Known rows, with every step that occurs
genu, rele, natuv, volu: [ 3.79 -2.87 -1.35 -2.71  1.89  0.72 -1.47 -0.97  2.37 -0.03  3.22 -2.88
 -2.25 -1.35 -1.27 -5.34  2.70 -1.00 -2.34 -1.26  2.49  3.38 -1.57 -1.01]
leke, natuv, volu: [-2.39  0.21  0.16 -3.80 -3.55  0.19 -1.46  3.19 -2.37  0.48  0.48  3.03
  1.15  0.83  0.95 -1.82 -2.15  0.57 -3.33  0.44 -2.16 -0.25 -5.26  2.08]
sazemo, leke, badal: [-5.37  2.58  1.95 -0.09  1.99  1.44  2.66 -0.55  1.14 -1.10  2.04  1.25
  3.68 -1.28 -4.18  0.86 -0.91 -1.59  4.27  0.37 -1.70 -3.82  0.54 -1.91]
badal, leke: [-3.01  2.49  1.03  4.51 -0.50 -0.32  0.09 -2.14 -1.23 -0.25 -4.88 -2.75
  2.13 -1.15  2.11  2.40 -5.11  1.19 -0.01  1.75 -2.46  0.02  1.27  5.00]
fedof, volu, badal, leke: [-0.48  2.58  0.26  3.52  1.64 -0.14 -2.68 -4.68  2.95  3.35 -7.24 -2.02
  0.57 -6.47  6.99  4.11 -0.45  4.40  2.49  0.55 -3.98 -1.34  2.09  3.11]
natuv, rele, sazemo: [ 2.06 -0.44  0.91  1.12 -1.42 -1.67  1.99 -0.64 -0.44 -3.62 -0.51 -1.68
  1.14  1.07  1.45 -1.15 -0.26  2.67 -2.46 -0.73  4.46  2.66  0.32 -0.90]
rele, sazemo: [-1.20 -0.15 -0.84 -0.43 -1.22 -2.40  0.12 -0.26  0.88 -3.08 -3.95 -0.15
  0.84  2.33  0.40  0.10  0.75  0.09 -2.91 -2.42  1.38  1.80  1.73 -0.53]
natuv, volu, badal: [ 2.39  0.01 -2.12  0.68 -2.03 -0.57 -1.94  0.21 -1.36  0.45  1.87 -1.71
 -0.94  0.62 -0.85  0.66 -1.75  2.05  0.56 -0.74 -1.12  1.06 -0.32 -0.15]
natuv, volu, badal, rele, sazemo: [ 2.17 -0.79 -4.48  1.98 -1.48 -0.68 -1.86 -2.88 -1.81 -0.35  1.08 -0.92
 -1.22  3.69  0.41  1.57 -0.41  2.60 -1.83 -0.27  0.83  3.63  1.24 -2.05]
rele, genu: [ 3.15 -0.36  0.14 -1.52 -3.08  0.16 -3.01 -1.04 -2.84  1.07 -3.99 -0.56
 -3.07 -3.28 -1.01 -0.16  4.96 -4.55  1.25 -1.25 -0.54  1.56  0.14  1.73]
badal, leke, natuv, rele: [-4.02  2.31  2.21  2.71 -1.28  0.31  1.37 -0.68 -1.36  0.29 -4.04 -0.81
  3.82 -0.42  4.17  0.67 -6.19  1.26 -1.66  3.48 -0.77 -0.50 -1.84  6.01]
genu, rele, natuv: [ 3.63 -3.91 -0.10 -2.78  3.17  1.53 -0.61 -1.41  2.74 -0.64 -0.38 -3.46
 -0.61 -2.99 -0.04 -5.53  4.02 -2.86 -1.70 -1.16  2.05  2.46  1.33 -0.79]
badal, leke, natuv, volu, sazemo, rele: [-5.08  5.48 -0.76  1.80 -2.05 -1.32 -0.60  1.70 -2.63  2.00 -1.36  2.11
 -0.34  2.03  2.69  2.70 -6.21  2.73 -1.70  2.04 -2.01 -3.75 -3.85  6.69]
badal, rele, natuv, volu, sazemo, leke: [ 1.32 -2.79 -0.34 -1.78  1.87 -0.03  1.58 -1.23  0.97  2.82  2.43  0.53
 -3.70  1.84 -1.45  1.06  1.19  4.46  0.43  2.12 -0.02  4.55 -0.82 -3.47]
volu, badal, rele: [ 3.75 -2.96 -2.69  2.67  1.25  2.58 -0.81 -4.18 -2.74 -0.06 -3.97 -2.50
  1.70 -0.83  3.34  1.38  1.69 -0.35  0.92  1.12 -1.30  2.26  6.59 -1.44]
genu, rele, sazemo, leke, badal: [-0.37 -0.40 -2.42  0.93  4.00  1.06  0.03 -2.80  2.71 -2.80  3.04  0.08
  2.44  1.08 -1.45 -3.02  3.07 -4.89 -0.60 -2.53  4.41 -1.27  2.65 -2.25]
genu, rele, natuv, volu, sazemo: [ 4.74 -3.77 -0.50 -2.65  2.78  0.05 -0.07  1.00  1.91  1.60  3.41 -2.14
 -3.22 -1.15 -0.85 -4.76  2.87 -0.33 -1.43 -0.99  2.46  1.41 -1.25 -0.33]
leke, badal, volu, sazemo: [-4.84  0.59  5.70  1.31  0.40  0.18  2.04  3.75 -5.63 -0.79 -2.30  2.31
 -0.40 -2.38 -0.92  0.34  0.09 -1.31  0.08  1.63 -3.06 -7.54 -0.38  0.72]
genu, rele, sazemo, leke, natuv, volu: [ 1.60 -1.16 -4.02 -1.18  2.26  0.03 -2.50 -0.03  3.45 -1.28  5.23  2.32
  0.77  3.46 -0.57 -3.23  2.47 -3.13 -2.47 -2.52  4.70  1.15 -1.00 -1.50]
rele, natuv: [-1.36 -1.73  2.49 -4.67  0.00 -1.08  1.66  0.65  3.60  0.17 -4.69 -2.62
 -1.17 -1.91 -1.72 -1.84  1.04  1.09 -0.13  0.09 -1.97  3.05 -0.40 -0.99]
rele, natuv, volu: [-1.18 -0.50  1.26 -4.64 -1.74 -2.17  0.59  1.03  2.99  0.88  0.09 -1.95
 -3.23  0.09 -3.51 -1.74 -0.61  3.45 -1.18  0.08 -1.18  4.05 -4.08 -1.32]
leke, badal: [-5.88  2.16  2.76  0.26 -0.55  1.89  3.37 -1.76 -4.13 -2.58 -3.07 -1.07
  4.07 -3.18 -1.03 -1.72 -1.22 -2.12 -0.15  0.48 -2.59 -4.79  0.96  0.57]
fedof, leke, natuv: [-3.00 -0.16  3.82  0.28 -5.82  0.79  3.32  0.30 -0.12 -1.23 -2.35  3.06
  4.40 -0.56  2.55 -0.77 -6.54  1.63 -0.86 -0.55  0.17 -1.54  0.86  3.89]
genu, rele, sazemo, leke, badal, volu, natuv: [ 0.30 -0.09 -3.23  1.09  3.84  0.74 -1.95 -0.55  3.55 -2.53  3.76  1.14
  1.32  2.83 -1.88 -0.70  3.83 -6.78 -0.59 -2.51  3.21 -0.69  2.34 -3.34]

Rows
[-5.39  3.45  3.75  1.38 -0.26 -0.13  0.76  3.66 -6.37 -1.84 -1.17  2.84
 -1.55 -1.40 -0.85  1.11  0.62 -0.75 -0.51  0.86 -2.36 -9.04 -0.63  0.62] => leke, badal, volu, sazemo, rele
[-1.36 -0.77 -3.60 -0.16  0.13  0.06 -0.85 -2.51 -0.10 -0.70  1.63  3.64
  0.37  5.63  0.84  1.54  0.88  1.50 -2.93  0.53  1.95  4.46 -0.47 -3.29] => badal, rele, sazemo, leke, natuv, volu
[ 4.29 -3.22 -0.55 -2.80  4.19  0.10  0.00  1.33  4.51  2.23  5.94 -0.81
 -3.34 -0.23 -2.74 -3.73  3.00 -0.09  0.94 -1.06  2.99  1.35 -1.25 -1.64] => genu, rele, natuv, volu, sazemo, leke
[ 2.10  2.89 -1.44 -0.25 -2.29 -1.82 -0.87  3.55 -4.38  0.87  4.55  1.61
 -4.50  1.45 -0.67  1.28 -1.14  5.20 -0.72 -1.33  0.23 -3.07 -3.05  1.15] => natuv, volu, sazemo, rele
[ 4.38  0.17 -1.63 -0.03 -1.12  1.12  1.10 -0.05  0.71 -1.01  0.63 -3.35
  2.77  0.20  1.27  1.21 -0.56 -1.54  1.03 -0.39 -0.68  3.05  1.46 -1.14] => volu, natuv, rele
[-2.98  1.19 -0.96  2.71  0.10  0.70 -0.27 -1.07  0.74  1.48 -7.04 -1.46
  3.77 -0.26  3.47  2.17 -3.90 -1.51  1.22  2.14 -3.28 -1.70  3.14  4.79] => volu, badal, leke, natuv
[ 2.64 -1.30  2.76 -2.36  1.36 -0.31  2.04  5.48  0.72  4.51  1.53  4.62
 -1.73 -0.65 -0.44  0.85  2.00 -0.60  4.45  1.24  0.99 -3.19 -1.56  1.58] => volu, sazemo, leke, natuv, rele, genu
[-2.10  0.38  1.54  0.85 -6.44  0.11  2.22  0.27  0.28 -0.19  0.41  2.80
  2.93  1.32  1.47 -0.04 -7.60  2.76 -0.34 -0.62  0.67 -1.14  0.00  3.27] => fedof, leke, natuv, volu, badal
[-2.35  3.09  1.65  0.41  0.54  0.74 -0.30  1.03  1.20  0.20  3.84  2.03
 -0.56 -0.15 -5.04  3.12  2.00 -4.68  4.83  0.86 -0.58 -1.75 -1.49 -3.07] => sazemo, leke, badal, volu, natuv, rele, genu
[ 0.82 -1.73  0.03 -2.56  4.23  0.70  1.74  0.32  3.46  1.58  5.39 -0.80
 -2.03 -0.61 -3.67 -4.18  2.15 -1.52  1.11 -0.60  2.40 -1.26 -1.54 -1.66] => genu, rele, natuv, volu, sazemo, leke, badal
[ 4.65 -0.36  0.77  0.42 -2.58 -0.59 -4.31  3.25 -1.61 -0.06  0.08  0.18
 -3.65 -0.02 -0.14  2.71  3.49 -3.55  0.04  0.21 -0.73  2.93 -1.27 -0.93] => badal, volu, natuv, rele, genu
[ 2.81 -1.04  0.84 -0.57 -1.59 -1.58  0.45  3.96 -3.26  2.11  3.22  0.95
 -3.04  0.42 -0.59  0.36 -1.95  4.40  0.01 -0.40 -0.84 -1.37 -2.74  1.60] => natuv, volu, sazemo
[ 5.97  0.48 -2.19 -0.67 -2.49  0.76 -0.71 -0.91  0.26  0.46 -0.26 -2.95
  0.08 -0.54 -0.10  1.58  2.61 -4.58  2.12 -0.85  0.02  3.78  0.65 -0.33] => volu, natuv, rele, genu
[-5.91  1.08 -0.29  2.08 -0.02  1.50  3.36 -5.82 -4.57 -3.52 -4.05 -0.05
  3.75  0.83  0.80 -0.51  0.48 -1.72 -3.00  0.74 -0.13 -1.54  2.92 -1.79] => leke, badal, rele, sazemo
[-0.81  1.25 -1.16  4.85  0.62  0.34 -0.31 -2.68  0.51  0.77 -6.04 -4.07
  2.57 -0.99  2.32  3.07 -3.66 -0.29  2.80  1.42 -2.77 -0.62  4.87  3.49] => volu, badal, leke
[ 1.83 -0.24 -4.75  2.02 -0.18 -0.80 -1.89 -2.57  0.58  0.35  3.59  0.30
 -1.11  4.53 -1.23  2.44 -0.28  2.63  0.41 -0.24  1.38  3.53  0.95 -3.37] => natuv, volu, badal, rele, sazemo, leke
[-3.68  2.48  2.94  1.51 -1.07  1.02  1.08  1.08 -3.45 -2.63 -0.30 -0.29
  1.75 -0.84 -0.97  1.01 -0.48 -3.37 -0.18  1.38 -2.48 -3.36 -0.50 -1.30] => leke, badal, volu, natuv, rele
[-1.92  1.82  1.51  1.26  0.31 -1.14  3.79 -1.33  1.69 -3.49  2.39 -0.12
  2.47  1.69 -1.69 -0.36 -0.95  1.45  0.42  0.05  4.49 -0.09  0.00 -2.59] => natuv, rele, sazemo, leke, badal
[-1.46 -0.19 -1.22 -2.99 -2.72  0.49 -1.59  2.53 -1.17  1.15 -0.63  1.76
  1.46  1.18  1.26 -1.09 -1.80 -0.26 -1.54  0.62 -2.28 -0.79 -2.86  1.75] => leke, natuv, volu, badal
[ 3.26 -2.06 -3.40  0.62  3.88  0.42 -1.73 -1.52  3.72 -2.11  3.22  0.03
  1.04  1.50 -0.38 -2.53  3.79 -3.45 -0.76 -3.12  5.03  1.51  2.80 -2.27] => genu, rele, sazemo, leke
[ 1.83 -1.96  4.51  0.73  1.99 -1.37 -1.77  7.74 -1.02  1.80  1.84  4.69
 -4.58 -0.13 -1.03  3.39  1.75  1.51  2.57  1.08 -1.68 -2.92 -0.64 -0.55] => badal, volu, sazemo, leke
[-0.66 -1.02  2.14 -4.79  0.99 -2.82  2.32  3.91  5.04  3.66  2.82  0.43
 -4.72  1.06 -4.83  0.10 -0.53  4.31  2.32  0.36 -0.78  1.67 -3.86 -1.66] => rele, natuv, volu, sazemo, leke
[ 3.12 -0.82 -0.90  1.93  2.03  1.61 -2.92 -5.64  0.48  2.67 -5.69 -0.90
  0.00 -6.40  7.75  2.73  3.88  4.53  0.99  0.39 -2.78  0.98  3.42 -0.71] => fedof, volu, badal, rele
